In the rows, 128 means zero.
Known rows, with every step that occurs:
suvo/giki: [ 95 184 128 124 131 119 107 140 144 134 131 149 159 129 122 114 114 121
 113 136 127 148 116 117 150 147 122  75 140  95 120 139 153 110 123 130
 144 140 142 132 156 131 130 127 100 140 141 122 124 184 137]
bokerot/velit: [100 136 144 118 122 144 113 148 164 143 136 149 176 114 116 119  61 115
 129 132 137 143 116 114 117 127 127  93 118 123 117 129 162 116 103 115
 140 123 154 118 160 143 129 123 113 106 138 112 127 141 118]
giki/ludez: [129  96 165 108 132 120 124 151 144 122 116 139 154 108 112 115 144 135
 126 136 133 125 107 106 144 104 135  83 127 147 135 129 100 137 104  97
 121 126 157 127 159 126 118 116 107 116 115 121 128 158 146]
lafa/gapi: [122 146 146 124 118 136 101 154 131 121 129 132 175 137 121 121 101 121
 122 130 105 131 113 123 151 150 129  78 136 135 162  94 142  76 129 103
 130 139 161 117 141 112 135 118 123 109 119  95 120 128 136]
tudom/giki: [122  97 160 131 106 123 102 114 128 126 124 117 159 137 147 122 170 121
 122 139 133 132 120 115 146 103 123 125 135 126 142 157 105 107 121 112
 137 137 158 131 137 122 131 146 136 119 141 112 118 118 123]
tuno/dupuba/lafa/renonam: [113 115 114 110 115 154 129 127 119 118 133 177 127 132 143 116  50 145
 115 120 114 135 116 145 103 157 112 157 128 133  90  85  71 149 143 155
 132 115 136 132 155 120 139 143 128 117 135 150 119 113 119]
dekud/kibe/renonam/tuno/dupuba/lafa/gapi: [171 138  97 141 133 121 147 101 122 112 135 126 118 138 111 135  40 133
 134 103 111 122 114 140 107 147 116 105 154 147 138  85 121 114 138 143
 120 100 109 120  99 120 128  95 134 132 144 156 132 110 143]
dupuba/lafa/dekud/kibe/renonam: [139 181 116 107 154 135 131  97 142 115 125 120 101 121  99 107 118 171
 137 106 127 101 113 140 124 186 141 113 144 108 143 148 107  89 137 110
 107 120 125 134 135 137 128 109 115 169 138 141 132 120 157]
bokerot/renonam/tuno/dupuba/lafa: [116 147 114 136 160 136 137 115 115 144 140 156 168 126 172  86  50  98
 101 132 111 133 117 127  84  92 103 111 127 149  94 101 121 155 156 130
 129  57 124 130 110 119 137 108 128 102 143 148 140 130 138]
zitez/navu: [118  91 170 116 108 107 112 177 140 130 131 173 125 144 128 108 124 100
 117 135 147 151 137 112 160 140 116 114 117 131 134 134 100  86 115 105
 120 119 164 127 129 139 138 125 116 122 111 122 128 149 125]
siso/giki: [128 151 113 141 119 122 128 161 136 137 130 141 159 112 127 151 173 119
 124 129 130 131 109 117 138 119 123  95 115  88 150 150 114 108 114  53
 130 147 163 139 143 124 127 143 130 118 126 103 133 160 122]
tuno/dupuba/lafa: [123 123 111 107 149 127 124 121 132 131 132 172 157 155 131 101  64 132
 115 124 118 146 101 130  93 126 106 115 128 109  96 104  70 147 137 121
 140  82 165 135 138 117 136 136 121 116 130 160 124 146 129]
bokerot/renonam/tuno: [106 183 152 151 140 125 121 151 118 146 134 130 180 103 167  98 112  92
 106 146 119 126 130 113 129  93 122  96 120 157 128 127 176 121 131 124
 127 114 127 126 109 122 132 104 131 102 138 103 147 129 137]
siso/ruvi: [127 143 132 114 133 120 120 150 106 140 127 168 160 122 126 143 150 116
 125 143 131 140 118 125 132 139 127 134 141 109 141 139 130 113 125 124
 122 111 167 130 137 132 129 141 111 114 142  98 123 132 123]
giki/lafa: [103 138 128 131 108 127 114 191 130 143 137 127 136 122 125 121 132 117
 124 143 131 136 126 119 128 114 128 109 117 120 111 136 157 133 124 114
 128 140 150 124 146 138 117 121 114 116 106 111 136 156 151]
tudom/giki/lafa/velit: [115  62 130 147 101 121 101 118 153 136 121  97 117  95 142 151 155 127
 136 140 138 115 122 135 114  82 128 121 127 154 124 176 106 122 130 107
 130 145 135 133 155 141 116 113 128 121 113 102 125 138 108]
dekud/kibe/renonam/ludez: [147 177 121 121 119  97 136 142 130 116 123  95 134 135 103 125 152 141
 128 123 116 123 105 106 128 187 142 125 136 133 122 116 146 135  98 129
 106 150 171 122 122 130 118 119 113 138 127 112 111 141 131]
kibe/dekud: [ 97 188 153 124 176 128 106 159 147 145 118 123 167 122 130 118 151 133
 124 139 124 144 124 123 125 132 131 123 121 105 142 154  86 115 127 101
 134 142 189 129 132 141 131 132 106 132 132 106 125 162 142]
dupuba/lafa/giki/tudom: [125 108  87 104 184 152 121 147 130 131 135 126 114  90 120  70 153 126
 123 138 109 126 127 144 141  93 135 141 117 135 123 130  54 166 165  98
 135  98 132 136 156 100 131 114  97 143 132 132 134 120 166]
dupuba/lafa: [113 150 111  99 138 141 116 148 126 134 131 174 152 144 127  86  90 128
 114 133 112 135 104 133 129 125 124  92 123 116 129 129  85 111 127  99
 132 105 144 124 143 120 135 112 123 125 128 130 134 127 157]
tuno/dupuba: [120 125 147 134 136 108 119 128 146 128 131 143 171 162 128 128  84 128
 118 131 126 153 102 110 106 127 111 116 123 106  95 111 117 144 124 141
 138 124 188 137 138 125 132 156 121 104 126 138 123 163 106]
kibe/renonam/tuno: [134 160 141 137 114 111 134 142 133 139 129 125 109 145 140 138  97 128
 133 131 129 130 113 121 131 104 128 133 122 112 137 123 139 113  91 150
 134 131 110 120 106 130 118 125 142 116 136 127 159 134 135]
kibe/renonam/lafa: [134 143 144 100 146 127 132 131 121 139 118 127 128 181 128 134 114 128
 132 124 132 143 138 117 155 130 139 180 123  90 149 115 144  98  98 133
 147 155 111 116 111 138 122 144 149 125 131 145 136 122 118]
dupuba/lafa/velit: [119 118  98 107 137 131 114 112 152 136 118 162 140 110 127 111  67 143
 123 123 113 124  95 144 109 121 128  85 115 138 136 148  60 105 126  94
 135 112 133 131 157 122 133  89 123 125 121 128 133 134 124]
renonam/lafa: [126 159 134 113 144 128 115 128 116 141 123 141 165 163 130 116 128 108
 119 134 134 149 138 115 153 126 128 137 113 110 142 134 155 104 122 124
 152 137 128 121 117 129 136 140 145 118 119 126 132 123 112]
renonam/ludez: [117 179 115 117 103 114 117 148 125 130 125 123 166 138 128 112 156 114
 114 141 106 135 100 113 121 145 129 122 118 136 120 113 139 142 111 122
 129 110 182 121 126 118 132 130 110 113 113 104 114 157 122]
renonam/tuno/dupuba/lafa/velit: [140 119  89 135 134 112 132  75 146 139 124 158 130 114 142 129  34 128
 127 124 124 137  98 147  64  83 103  97 114 144 101 137  72 146 137 138
 148  89 110 139 118 123 136 107 132 109 123 150 146 143  98]
zitez/lafa/giki/ludez: [135  37 147 101 145 114 131 123 137 117 108  93 142  74 111 104 160 115
 131 131 140 143 152 110 174 102 121 109 134 181 128 155  63 165 130  93
 110 127 152 126 136 114 126 134 103 130 124 131 117 173 121]
renonam/tudom: [119 142 135 127 140 119 134 153 121 137 127 172 163 170 120 119 133 127
 124 135 128 146 132 123 142 137 128  97 114 101 144 112 153 123 119 112
 137 138 140 119 125 122 141 143 138 113 118 123 118 118 122]
bokerot/renonam/tuno/dupuba/lafa/giki/ludez: [136  62 122 115 183 136 148  86 112 125 119 105 151  82 158  87 123 100
 108 132 117 121 133 130 105  57 114 119 129 212 101 103  56 199 151 125
 116  57 118 148 124  99 129 100 115 110 154 149 130 152 141]
tudom/giki/lafa: [112  80 143 140  94 130 106 154 129 132 135 104 131 123 145 131 188 114
 129 144 138 123 136 121 133  87 126 138 130 131 123 156 124 126 131 114
 129 139 146 128 140 137 118 130 124 122 122 116 125 125 141]
renonam/tuno/dupuba/lafa/giki/tudom: [144 104  74 134 183 130 137 106 130 134 142 118 102  98 133  91 124 110
 127 136 122 135 124 142  98  59 112 148 117 142  84 111  74 206 172 149
 148  75 115 144 116 102 132 122 111 129 137 155 146 134 143]
dupuba/lafa/giki: [125 107 102  97 147 141 118 127 117 129 125 123 137 128 122  85 126 124
 114 131 110 134 128 139 140 113 126 117 120 153 138 125  40 131 138 110
 134 109 143 140 142 104 135 116 121 129 144 124 122 140 146]
siso/giki/tudom: [129 153 103 147 161 134 129 186 146 136 138 152 135  84 124 138 193 117
 133 137 126 128 113 120 138 103 133 112 112  72 133 144 129 147 142  44
 130 137 149 136 151 125 121 134 108 133 109 108 142 142 141]
dekud/kibe/renonam/tudom/giki: [152  76 150 149 139 106 144 105 122 117 120 122 130 168 112 154 187 145
 138 117 148 126 145 123 151 148 142 126 145 111 163 143 133 115 111 122
 119 169 125 125 114 129 130 150 150 147 154 135 105  80 120]
dekud/kibe/renonam: [141 145 139 133 139 105 131 138 142 122 127 113 129 136 102 131 116 150
 132 119 134 126 117 111 143 164 140 103 138 115 135 137 127 108  99 125
 115 171 161 126 136 135 117 114 121 140 140 121 129 136 137]
tuno/renonam/lafa/dekud: [104 196 140 112 124 144 119 109 128 142 119 122 137 140 143 126 131 103
 132 123 129 132 143 119 139 136 138 173 114 110 137 155 221  86 133 155
 137  84  99 125  96 126 132 159 150 143 100 133 143 145  89]
navu/gapi: [102 117 118 130 122 117 109 154 145 120 140 123 154 135 117 136  83 128
 113 139 105 152 108  95 154 156 136  74 142 133 129 131 170  92 126 117
 142 121 162 113 128 124 132 108 118 117 120 107 129 155 129]
lafa/renonam: [ 99 144 151 124  99 143 114 158 126 125 131 148 132 103 140 127 105 139
 120 135 121 131 122 129 145 164 130 137 120 140 123 118 128 114 119 148
 127 162 145 122 162 126 133 128 128 115 128 104 121 115 115]

Rows:
[121 138 135 159  96 126 131 116 124 126 137 137 120 110 151 146  75 124
 121 132 133 136 126 127 103 126 109 148 120 146  92 109 148 152 129 190
 141 137 126 133 120 128 136 143 141 103 132 130 136 126  94]
lafa/renonam/tuno/dupuba
[116 163 102 125  97 157 126 140 103 128 135 163 106 101 154 113  70 127
 115 133 116 121 125 147 125 135 119 127 115 156 127 119 111 117 130 150
 136 119  79 123 127 122 138  96 141 125 133 123 147  88 142]
dupuba/lafa/renonam/tuno
[141  38 165 118 127 126 135 115 122 115 110 149 149 130 126 136 206 127
 134 135 143 128 141 118 152  84 135 103 132 144 158 132  92 148 115  89
 123 130 117 122 134 118 131 143 137 122 131 135 108 103 124]
renonam/tudom/giki/ludez
[149 160 112 111 162 124 140  73 151 110 127 123 108 140 101 117  89 171
 139  97 130 112 111 140  89 177 128 128 149 100 111 130 106 126 147 136
 110 102 142 145 128 136 131 130 114 157 132 167 125 138 135]
tuno/dupuba/lafa/dekud/kibe/renonam
[ 96 137 136 132  83 154 113 186 122 131 140 132 102  93 136 135 122 132
 123 141 128 122 141 136 140 150 133 147 118 147 102 121 161 138 132 150
 121 172 132 122 166 142 119 120 118 119 110 100 126 120 138]
giki/lafa/renonam
[136  41 180 115 108 124 117 116 141 113 112 121 150 105 136 132 202 128
 130 140 139 120 118 105 150  82 131 103 142 154 151 155  74 130 112  91
 120 131 146 135 152 118 121 130 122 123 133 122 118 133 132]
tudom/giki/ludez
[104  82 136 144  82 135 137 172 113 145 137 130 112 154 154 146 180  90
 134 134 139 132 155 123 134  83 131 149 121 127 132 135 195 144 122 142
 123  98 107 114 108 124 117 156 148 125 108 127 125 120 116]
tuno/renonam/tudom/giki/lafa
[154 138 133 168 102 118 126  86 128 122 133  48  68  89 126 157 218 135
 155 125 156  89 149 132 119 116 137 145 149 134 134 190 185 114 142 151
 110 141  84 136  96 156 112 118 133 163 128 127 146 114 141]
tudom/giki/lafa/dekud/kibe/renonam/tuno
[160 182 137 163 140  97 142  65 150 117 127  91 103 118 109 153 104 151
 146 110 146 114 121 125  93 153 122 120 142 112 106 148 174 131 133 180
 118 125 125 146  92 142 130 137 127 143 133 147 143 151 109]
lafa/dekud/kibe/renonam/tuno/dupuba
[145 140 100 132 125 137 126 112 118 126 137 147 151 138 136 114  38 109
 121 123 101 134 111 142  97 110 103  95 134 146 129  73 109 121 151 136
 141  72 122 124 100 107 143 108 137 110 126 143 136 118 138]
renonam/tuno/dupuba/lafa/gapi
[110 103 121 129  50 148 114 150 107 116 132  91 102  94 161 141 207 117
 123 146 117 112 141 133 123 149 130 201 131 174 107 126 151 162 133 153
 115 152 131 122 143 130 121 136 124 122 113  93  97 112 120]
tudom/giki/lafa/renonam/ludez
[126  67 135 142 100 149 120 150 106 125 133 124 144 152 129 146 177 107
 136 134 119 125 164 143 151 120 132 120 140 143 166 104 166 107 150  97
 125 140 115 111 121 122 135 129 143 117 113 111 102  85 143]
renonam/tudom/giki/lafa/gapi
[159 105 113 126 209 119 140 119 129 125 124  60  95 119  94 121 183 133
 141 126 135 128 160 124 173 126 158 188 129 124 132 138 131 145 138 138
 133 176 113 133 117 122 116 123 124 166 141 135 124 105 127]
dekud/kibe/renonam/lafa/giki/tudom
[125  48 121 117 112 161 140  92 100 111 126 183 119 163 154 133 112 136
 122 123 128 132 147 156 108 144 113 176 131 132 121  91  73 160 157 149
 135 111 103 126 129 112 150 165 158 124 146 157  94  57  98]
tuno/dupuba/lafa/renonam/tudom/giki
[152  86  98 123 159 120 152  88 119 130 128  99  94 152 142 127  78 130
 130 117 122 133 120 142  96  83 114 177 129 137 111  90  49 168 124 169
 137  90 109 141  97 110 122 135 133 121 158 164 144 149 127]
kibe/renonam/tuno/dupuba/lafa/giki
[113 161 134 150  83 137 120 137 110 128 135 131 117  98 147 131 100 123
 122 142 128 129 131 130 135 130 124 127 115 154 125 123 155 117 118 166
 136 155 100 125 126 126 133 126 144 113 129 103 144 110 116]
lafa/renonam/tuno
[141 168 112 119 141 133 144  74 136 126 129 133  83 152 141 124  76 150
 140 108 125 116 109 144  77 119 117 157 133  98 113 115 109 132 141 160
 130  62  95 135  99 132 132 138 131 133 133 174 153 139 129]
kibe/renonam/tuno/dupuba/lafa/dekud
[144 209 119 120 128 110 131  93 144 111 120  77 115 120 101 131 179 155
 137 114 116 105 108 121 120 215 147 136 140 128 128 143 171 120 121 139
 102 134 152 133 115 134 126 125 107 156 114 108 114 146 122]
lafa/dekud/kibe/renonam/ludez
[132 184 148 102 152 141 126  90 131 130 115 109 115 168 124 134 138 147
 143 116 137 126 144 128 142 160 144 192 128  81 152 136 183  80 117 140
 135 127  98 125 112 140 130 153 143 143 117 140 139 121 107]
kibe/renonam/lafa/dekud
[149 117 155 144 146 117 135  65 128 109 116  98 103 155 108 153 207 164
 149 111 149 106 152 135 144 176 146 136 150 105 166 161 153  97 134 125
 109 155 104 133 109 131 139 156 143 162 143 130 108  82 114]
lafa/dekud/kibe/renonam/tudom/giki
[141 135 145 103 135 144 127 142 122 128 118 119 139 182 120 144  87 129
 137 115 111 137 144 129 170 155 144 169 137 114 177  79 171  69 112 124
 136 150 106 106 112 127 126 131 150 124 123 132 124 100 125]
kibe/renonam/lafa/gapi
[101 120 119 133  97 155 137 188 108 134 140 156 100 132 127 145 135 130
 127 137 132 129 165 147 141 156 135 147 108 131 116  97 175 153 135 146
 123 173 105 114 148 139 128 139 133 115 105 114 115  98 131]
giki/lafa/renonam/tudom
[152 153 136 124 159 110 136 125 123 127 120 105 134 154 103 134 120 134
 132 116 142 136 140 114 156 163 144 148 130 108 147 142 170  94 104 131
 133 171 121 125 108 143 122 123 146 148 136 138 125 113 121]
dekud/kibe/renonam/lafa
[109 162 138 114 118 130 128 153 114 150 127 142 149 163 151 121 115  91
 121 129 125 150 135 108 147 106 136 160 110 115 133 134 196 102 110 159
 144  99 108 117 100 119 125 146 153 122 112 137 144 141  96]
tuno/renonam/lafa
[144  71 131 155 124 114 148 145 118 124 131 102  97 148 109 163 198 136
 145 122 153 117 160 131 140 135 141 137 141 115 143 138 155 137 123 124
 112 173 119 121 120 147 116 130 140 150 137 134 110  94 144]
dekud/kibe/renonam/tudom/giki/lafa
[136 166 122 142 142 126 144 135 135 124 130 108  84 136  82 149 177 157
 152 113 146 107 158 142 128 176 149 120 133  94 132 134 200 130 138 122
 102 159 114 124 117 154 119 128 119 157 104 131 123 119 147]
giki/lafa/dekud/kibe/renonam/tudom
[ 81 156 114 136 108 153 135 173 116 134 142 160 101 122 119 144 131 127
 123 136 131 133 169 150 150 173 131 129 129 109 106  94 201 148 147 160
 135 169  81 121 160 147 130 131 117 142 118 117 109 137 137]
suvo/giki/lafa/renonam/tudom
[115  95 136 162  51 150 114 136 101 126 140  99  84  82 171 150 180 110
 131 150 141 114 156 138 127  92 122 166 126 168 118 150 161 140 137 169
 131 156  86 127 127 138 121 124 148 121 132 103 139  94 129]
tudom/giki/lafa/renonam/tuno
[162 136  99 143 149 104 155  97 126 121 136 135 103 147 118 132  71 139
 128 110 132 127 108 130  92 123 117 114 138 123 104 115 113 147 121 157
 129 106 117 131 102 132 122 111 136 141 148 170 147 128 141]
dekud/kibe/renonam/tuno/dupuba/lafa
[124 110  90 151 113 122 125 159 159 143 127 117 126  77 123 184 164 124
 139 130 134 116 120 139 107  96 129 101 106 112 127 164 120 128 126  48
 121 158 134 139 162 145 112 114 119 119  95  93 138 184 109]
siso/giki/lafa/velit
[174  63 138 105 177 107 148  91 123 112 104  57 113 118  86 138 196 141
 141 118 143 124 157 115 173 126 154 157 138 168 153 138  96 144 108 128
 116 172 106 138 127 125 110 115 131 152 146 139 115 135 127]
dekud/kibe/renonam/lafa/giki/ludez
[128  59 142 136 114 133 145 154 115 134 130 118  92 171 137 155 175 131
 144 128 145 124 154 135 138 110 138 178 133  97 142 114 145 142 113 121
 122 151 100 116 126 140 114 156 145 128 129 136 118 100 141]
kibe/renonam/tudom/giki/lafa
[134 142  98 129 132 119 134 111 121 136 138 162 142 149 141 109  55 111
 116 127 123 144 105 130  80  88 100 115 119 120  95 113  98 154 139 146
 147  67 122 134 105 121 138 124 132 114 130 159 145 136 128]
renonam/tuno/dupuba/lafa
[137 181 146 133 147 116 126  99 155 114 119 103 110 120  98 138 144 168
 140 112 137 107 121 124 137 190 144 111 144 109 143 159 156  94 123 125
 108 154 153 135 132 141 124 122 112 156 129 118 129 140 133]
lafa/dekud/kibe/renonam
[112 127 124 163  83 133 134 144 117 129 145 120  93 100 147 154  97 116
 126 139 137 129 138 137  94 113 110 161 116 147  71 104 168 175 143 197
 131 142 113 130 121 145 122 135 130 105 113 132 141 135 114]
giki/lafa/renonam/tuno/dupuba
[140   4 143 104 124 161 154  84 109 102 116 176 112 125 146 136 146 146
 128 121 134 122 147 149 115 120 120 163 139 163 126  90  50 187 148 129
 121 102  92 130 150 112 137 150 144 127 139 169  94  71 110]
tuno/dupuba/lafa/renonam/tudom/giki/ludez
[150 207 101 131 145 128 136  89 128 122 128 112  88 109 113 114 123 153
 140 112 127  95 117 144 113 152 134 100 139 122 144 157 139  98 138 134
 114 108  82 130 104 140 128  97 132 165 134 141 152 113 158]
dupuba/lafa/dekud/kibe/renonam/tuno
